(in the rows, 100 means zero)
Known rows, with every step that occurs:
w, s, g: 107	114	116	70	91	114	111	94	93	91	84	76	121	123	96	139	109	99	113	114	137	93	92	96	122	84	93	80	79	77	116	118	128	102	119	125	95
g, s, q, j: 96	111	112	77	77	103	70	138	117	134	89	129	133	87	133	118	78	131	82	102	84	105	109	97	88	103	91	89	93	77	130	116	110	134	125	96	138
l, g, j, q: 107	93	99	80	79	97	86	117	103	130	84	118	106	108	97	102	64	115	107	78	59	99	118	87	94	77	118	96	78	94	123	108	83	108	115	71	116
l, g, s, q, j: 104	120	114	61	75	101	68	138	111	148	87	128	128	88	131	118	58	141	84	100	76	113	104	97	85	106	88	89	93	87	144	113	107	135	118	83	139
e, g, j, q, s: 72	77	80	120	99	77	76	115	100	123	90	121	138	76	105	105	83	103	128	54	57	92	110	95	113	55	120	105	81	92	73	97	79	97	105	95	136
l, g, s, q, j, w: 106	143	99	79	97	90	60	132	111	137	75	139	99	99	141	80	76	132	90	126	88	113	117	90	82	102	97	98	109	95	120	110	96	112	89	90	124
l, g, s: 129	140	108	60	107	92	97	124	98	132	82	116	124	96	123	92	84	124	99	111	75	134	99	100	95	120	79	79	100	109	131	112	101	108	96	63	123
h, w, s, q: 111	111	131	90	104	118	78	132	103	97	73	65	110	138	93	162	84	117	113	106	124	85	81	101	138	106	127	88	83	79	130	119	107	126	111	106	114
j, g: 107	125	118	86	111	106	112	100	109	103	91	131	103	105	99	112	93	103	82	86	94	114	99	123	106	117	87	108	91	89	99	106	109	91	80	86	105
g, l: 97	105	104	101	103	96	95	91	123	111	104	109	92	105	67	105	88	125	89	122	99	82	98	92	87	106	91	89	81	110	70	108	100	82	104	104	116
u, w: 97	117	86	98	114	129	133	103	108	89	123	94	99	97	84	112	92	86	81	76	101	117	76	104	104	84	101	78	119	112	78	93	105	115	114	92	77
w, u, g, s, q, j: 101	120	120	87	84	109	76	132	114	109	89	115	141	80	136	124	89	120	82	75	106	106	84	102	97	98	85	91	95	71	121	134	121	143	123	93	123
l, g, j: 101	102	109	58	81	75	88	104	115	137	102	97	96	112	84	84	56	135	108	94	78	110	119	91	72	83	90	71	93	103	125	89	111	111	95	73	102
s, q: 120	112	118	96	89	102	78	135	98	100	86	97	106	104	123	125	88	105	90	100	115	82	79	116	111	104	113	105	81	82	113	107	109	127	116	103	113
u, q, s, g, l: 79	105	74	105	81	100	94	95	121	121	100	121	127	98	82	118	87	108	86	111	97	90	93	86	114	98	92	94	66	91	54	114	107	83	134	127	130
j, q, s, g, u, w: 94	115	63	94	93	107	139	114	119	115	124	90	120	94	84	136	70	81	71	70	101	116	82	103	108	62	107	82	88	86	74	89	93	125	124	114	91
e, g: 98	103	108	118	118	85	76	111	84	90	88	83	112	76	102	102	109	96	125	87	125	76	93	99	112	57	108	109	88	99	96	109	103	111	90	99	101
u, g, j: 90	89	118	95	84	89	82	107	119	86	102	102	116	102	84	76	100	113	118	81	109	90	109	105	83	66	100	74	95	87	98	96	117	115	108	109	83
u, q, j, w, s, g: 91	122	83	85	89	126	101	92	105	104	79	107	118	121	106	120	103	103	112	118	128	101	115	74	115	73	109	84	90	74	110	128	118	98	131	133	98
l, g: 116	117	105	67	98	94	96	102	90	129	95	99	91	102	98	99	62	120	105	95	83	117	93	98	95	106	97	99	101	121	126	95	95	100	84	74	100
j, w, u, q, s: 78	114	39	140	116	106	114	86	107	109	102	118	122	82	121	102	91	85	104	55	77	128	93	83	124	94	117	108	111	101	52	122	90	90	113	95	114
g, u: 110	102	85	95	97	74	114	101	123	124	114	76	91	104	82	109	72	114	92	105	112	101	116	100	76	84	107	85	87	92	108	90	92	116	93	110	93
s, g, u, q: 106	107	52	108	74	109	116	105	120	120	106	94	118	105	94	118	79	90	86	96	117	106	115	82	105	76	125	94	74	72	106	118	99	124	151	125	92
q, j, w, u, g, l: 87	124	109	118	111	102	89	82	128	88	101	112	99	91	79	95	100	121	90	94	124	87	83	88	84	93	87	93	96	103	54	133	108	88	93	107	97
u, g, e: 110	108	122	107	118	114	91	82	94	73	89	137	120	96	89	94	113	104	97	88	110	87	108	101	79	118	95	115	117	106	97	89	95	115	77	90	76
u, g, s: 117	127	117	98	112	104	91	126	102	82	82	121	143	86	122	83	129	102	108	98	105	115	89	115	108	104	92	84	102	92	102	118	107	113	107	99	103
l, g, u: 124	117	89	70	96	69	111	102	114	147	110	76	85	105	81	108	41	129	96	102	98	115	109	97	72	89	104	84	87	109	129	86	87	116	80	89	94
s, q, j: 85	94	110	86	71	106	70	123	113	129	98	118	114	90	116	123	69	125	85	92	92	92	105	96	87	92	101	102	94	82	125	105	106	129	120	105	123
s, g, l: 94	112	110	85	81	94	93	98	118	108	98	103	107	111	77	116	98	112	79	135	123	77	91	93	99	103	76	91	65	87	76	115	117	89	117	123	116
e, g, j, w, s, q: 122	128	126	95	117	95	66	129	103	95	67	81	102	119	111	121	91	126	134	108	136	69	96	102	109	58	129	76	80	83	111	120	119	120	102	105	105
s, g: 97	109	105	80	73	99	97	109	95	95	92	93	118	108	113	114	112	84	86	115	130	93	93	103	115	95	80	103	80	71	108	106	122	111	117	124	99
q, j, w, u, g, e: 99	126	115	112	123	111	94	69	103	76	91	136	113	89	103	95	109	106	84	77	115	97	109	86	70	115	81	116	130	99	89	110	102	117	67	78	76
q, j, w, h: 92	99	87	113	100	87	121	80	115	105	101	112	97	93	95	81	74	103	104	102	91	97	142	82	95	97	93	106	109	120	88	119	120	98	85	102	71
s, q, j, w: 89	121	95	103	93	94	63	120	114	118	84	132	89	100	130	84	88	119	91	121	103	95	118	91	86	92	108	109	109	88	102	105	96	107	92	111	113
g, u, q, s: 81	91	36	127	99	93	113	96	119	138	115	114	127	83	95	108	64	102	107	67	68	122	112	89	107	82	130	95	95	102	71	94	78	100	122	112	117
u, q, s, g: 76	100	62	104	74	106	100	105	98	112	96	117	143	92	118	117	98	79	96	85	98	109	94	93	133	89	100	107	80	76	81	108	107	103	139	130	116
j, q: 106	93	92	113	94	115	96	115	89	101	83	120	109	99	109	115	99	88	101	82	76	90	103	95	116	90	128	121	84	91	103	117	75	99	118	93	114
h, w, j: 92	101	109	120	110	87	103	119	102	70	93	92	95	110	75	123	118	93	108	89	113	105	98	95	162	110	90	118	97	98	114	131	82	101	92	105	111

Rows:
79	105	96	93	85	84	90	95	120	119	101	112	121	100	81	117	91	114	85	120	103	85	88	95	106	102	76	92	68	92	57	104	110	80	112	126	130 : q, s, g, l
123	138	134	100	101	105	72	158	104	77	70	86	143	106	135	133	112	98	84	87	130	101	59	116	138	121	98	98	85	63	116	139	116	149	115	91	116 : h, w, u, g, s, q
105	124	107	68	101	132	133	95	98	84	99	73	120	122	85	146	104	89	101	99	138	104	75	99	125	73	93	65	90	84	102	114	131	111	128	120	80 : u, w, s, g
125	127	130	92	109	107	72	126	109	83	70	92	105	126	108	113	96	124	130	104	136	77	90	111	106	73	131	74	88	84	109	118	117	118	107	115	92 : u, g, j, w, s, q
108	132	109	128	123	104	101	94	97	51	91	91	104	92	115	85	128	81	105	69	143	103	68	106	112	90	100	107	113	95	72	131	112	103	82	104	67 : j, w, u, g
89	98	84	103	90	62	120	88	118	102	98	101	115	103	98	79	77	94	110	102	97	94	139	91	106	86	82	91	90	103	70	113	136	97	89	111	75 : q, s, g, j, w, h
83	116	95	96	96	120	101	87	142	135	101	155	106	99	66	117	66	135	71	98	75	102	113	90	85	110	91	96	78	96	76	123	103	81	116	95	128 : u, q, j, g, l
117	123	88	120	131	89	144	112	109	72	124	82	92	75	69	124	98	92	105	58	134	105	82	110	131	48	96	88	94	111	89	123	91	119	103	104	82 : e, g, u, w, j
99	94	99	130	101	106	99	130	92	76	78	114	104	106	89	133	114	82	107	74	87	95	102	91	165	100	120	136	81	90	115	140	61	100	111	97	123 : h, w, j, q
118	132	121	98	122	97	129	103	106	81	91	138	96	96	93	117	109	99	93	71	104	115	94	130	135	112	77	116	87	95	103	131	101	84	81	90	107 : w, j, g
94	117	101	110	104	80	73	107	119	84	88	120	91	109	103	47	114	108	116	111	117	94	122	98	82	71	107	86	110	93	80	97	105	96	82	114	80 : u, g, j, w
76	90	56	95	59	112	102	99	130	145	113	117	121	91	94	117	61	113	84	90	93	111	134	70	84	71	111	92	87	73	119	112	99	126	147	123	108 : s, g, u, q, j
70	87	75	87	61	85	91	107	123	122	103	113	137	103	100	98	85	103	102	87	90	104	120	88	103	69	91	76	78	67	88	100	122	112	140	116	114 : u, q, s, g, j
131	134	126	97	107	90	62	161	93	100	68	99	138	86	144	121	105	110	102	103	121	83	78	117	118	89	105	96	72	75	118	126	114	141	117	90	132 : e, g, s, q
105	147	93	82	107	120	119	111	125	125	86	147	144	86	129	118	91	111	69	72	74	146	107	98	102	122	73	87	97	71	111	147	119	113	119	65	131 : w, u, q, j, g, s
87	110	64	131	100	131	113	97	110	93	99	79	115	111	95	134	94	76	84	64	104	120	89	69	141	110	118	109	100	79	96	147	101	121	136	84	99 : h, w, u, q
126	127	102	94	115	73	137	103	128	108	107	106	89	98	76	123	79	113	87	82	115	113	111	123	105	94	89	98	76	89	110	114	92	103	79	103	99 : w, j, g, u
115	103	79	103	108	98	174	85	123	98	133	64	104	95	58	121	51	88	86	71	104	106	108	100	100	83	98	76	98	125	79	108	127	127	106	95	45 : g, u, w, h
95	98	72	94	75	70	106	114	114	132	103	91	125	97	99	130	74	97	89	95	104	99	108	100	104	75	104	99	65	70	96	92	88	114	110	129	114 : j, q, s, g, u
81	102	91	100	82	92	89	103	114	119	93	123	125	99	86	125	91	108	87	111	91	80	90	93	114	98	89	104	59	88	59	112	97	80	121	122	137 : j, q, s, g, l
94	119	100	90	109	130	105	74	118	123	90	180	120	97	91	116	75	120	67	81	68	112	139	88	69	132	87	118	113	92	110	102	97	110	91	66	108 : u, q, j, g, e
87	95	110	68	60	79	87	110	119	109	100	92	116	115	97	96	95	107	94	110	115	91	119	95	88	74	76	74	76	62	110	99	133	117	122	113	101 : s, g, j
76	100	88	89	77	85	94	107	96	109	97	106	135	94	119	116	103	86	96	97	105	103	90	104	125	93	80	105	83	77	84	94	112	98	110	128	117 : q, s, g
133	133	130	95	97	105	71	157	99	84	72	113	141	94	141	111	112	107	96	97	119	94	71	127	118	106	106	93	82	76	116	123	114	138	122	102	115 : u, g, s, q
110	105	92	110	111	63	94	110	111	117	106	62	102	85	83	111	79	111	113	96	132	83	110	99	85	50	113	91	77	91	105	97	93	124	86	110	94 : e, g, u
89	99	38	110	97	90	110	97	115	152	112	112	122	84	93	108	45	113	110	64	59	129	108	88	105	84	128	95	95	113	86	92	74	102	114	100	118 : l, g, u, q, s
130	132	119	93	116	112	83	122	99	94	69	91	96	127	117	129	94	118	118	115	129	83	88	106	114	92	130	86	90	91	111	119	109	109	102	109	103 : j, w, s, q
96	120	125	75	89	110	88	118	121	126	89	145	114	96	113	129	69	124	70	81	86	107	102	120	96	112	88	110	86	74	119	110	114	114	98	91	125 : s, q, j, g
92	106	110	76	92	135	99	112	115	121	103	102	115	102	95	148	62	129	97	80	98	101	93	93	96	75	111	72	103	92	120	111	114	130	129	102	109 : u, w, s, q, j
103	100	93	108	101	71	123	85	120	96	99	97	93	109	88	70	78	100	111	105	99	91	144	88	93	89	93	90	99	114	81	115	129	100	87	96	64 : g, j, w, h
131	129	115	90	123	116	108	129	106	97	95	56	110	109	87	162	70	116	114	79	141	81	67	111	114	52	132	65	79	90	110	114	114	142	119	105	91 : e, g, u, w, s, q
129	119	82	105	109	109	139	121	97	96	103	112	93	90	81	132	76	92	97	51	83	113	87	102	133	70	119	107	84	111	108	129	63	110	116	83	99 : l, g, u, w, j, q
101	104	96	111	95	87	110	97	113	104	94	110	101	96	107	94	66	105	100	101	98	88	131	90	101	100	100	110	99	112	95	125	124	112	93	104	76 : s, q, j, w, h
113	129	124	84	125	110	110	78	107	103	85	156	109	107	91	114	93	112	69	95	86	104	122	108	76	143	76	118	108	97	103	91	99	102	62	63	99 : j, g, e
79	83	71	121	99	97	94	108	94	119	93	132	129	82	113	113	88	92	112	63	50	105	99	100	124	91	121	119	91	102	72	97	68	86	105	99	135 : j, q, s
97	110	120	85	79	109	65	140	113	116	87	132	141	83	130	111	87	126	90	91	95	100	98	105	93	96	96	92	94	77	126	118	111	137	125	105	125 : u, g, s, q, j
93	102	76	87	78	63	109	106	120	133	112	80	121	99	96	121	74	103	88	103	117	104	108	103	95	80	91	89	74	74	94	84	101	115	101	133	107 : q, s, g, u
66	105	66	110	77	105	101	108	104	104	95	89	146	104	112	138	98	71	83	74	108	116	82	83	153	103	91	111	84	63	82	123	112	113	132	119	118 : h, w, u, q, s, g
118	122	84	110	122	96	156	107	116	77	128	92	86	87	66	123	94	93	93	64	120	116	86	111	125	70	93	83	101	113	91	120	89	114	107	105	80 : g, u, w, j
114	128	111	100	124	85	81	132	93	100	77	102	140	76	127	94	121	105	117	103	108	101	99	101	108	81	89	88	90	90	107	122	108	116	100	83	123 : e, g, s
77	116	63	106	85	82	80	108	122	114	88	130	109	111	117	65	100	100	104	113	101	106	131	82	98	72	103	89	96	76	73	101	107	95	113	121	105 : u, q, s, g, j, w
103	137	115	69	106	104	102	121	123	131	83	155	138	90	123	104	96	123	77	99	69	135	117	110	91	122	66	85	97	80	118	120	112	105	97	75	135 : q, j, g, s
112	119	59	111	99	114	127	99	130	126	105	119	107	103	85	116	67	102	84	78	94	119	119	97	98	91	130	97	80	83	101	116	91	112	127	101	96 : j, g, u, q
88	105	93	107	89	87	100	106	111	103	92	128	121	94	82	129	100	105	93	101	97	82	87	96	133	94	82	108	58	92	60	128	93	76	120	125	139 : w, j, q, s, g, l
102	127	94	81	102	71	77	105	116	124	89	115	74	117	103	54	77	126	109	122	92	110	129	86	72	83	97	83	109	105	102	91	98	93	73	84	95 : l, g, j, w
91	98	59	127	113	93	131	113	106	107	112	123	120	74	90	128	82	90	106	41	66	116	90	106	136	71	116	107	91	109	68	109	60	96	109	105	121 : g, u, w, j, q, s
104	125	130	76	106	114	90	92	114	121	85	169	118	101	102	129	73	128	59	90	82	99	126	105	68	138	77	120	104	84	119	95	105	121	75	68	114 : s, q, j, g, e
126	127	118	84	116	137	113	122	102	90	93	77	109	119	95	156	79	110	105	83	122	92	63	112	121	82	125	68	91	95	107	114	117	128	127	99	94 : u, w, s, q
100	131	95	105	114	80	108	88	118	90	100	80	85	109	114	89	103	97	89	88	121	110	100	84	88	90	80	85	109	83	78	128	122	104	84	77	89 : g, j, w, u
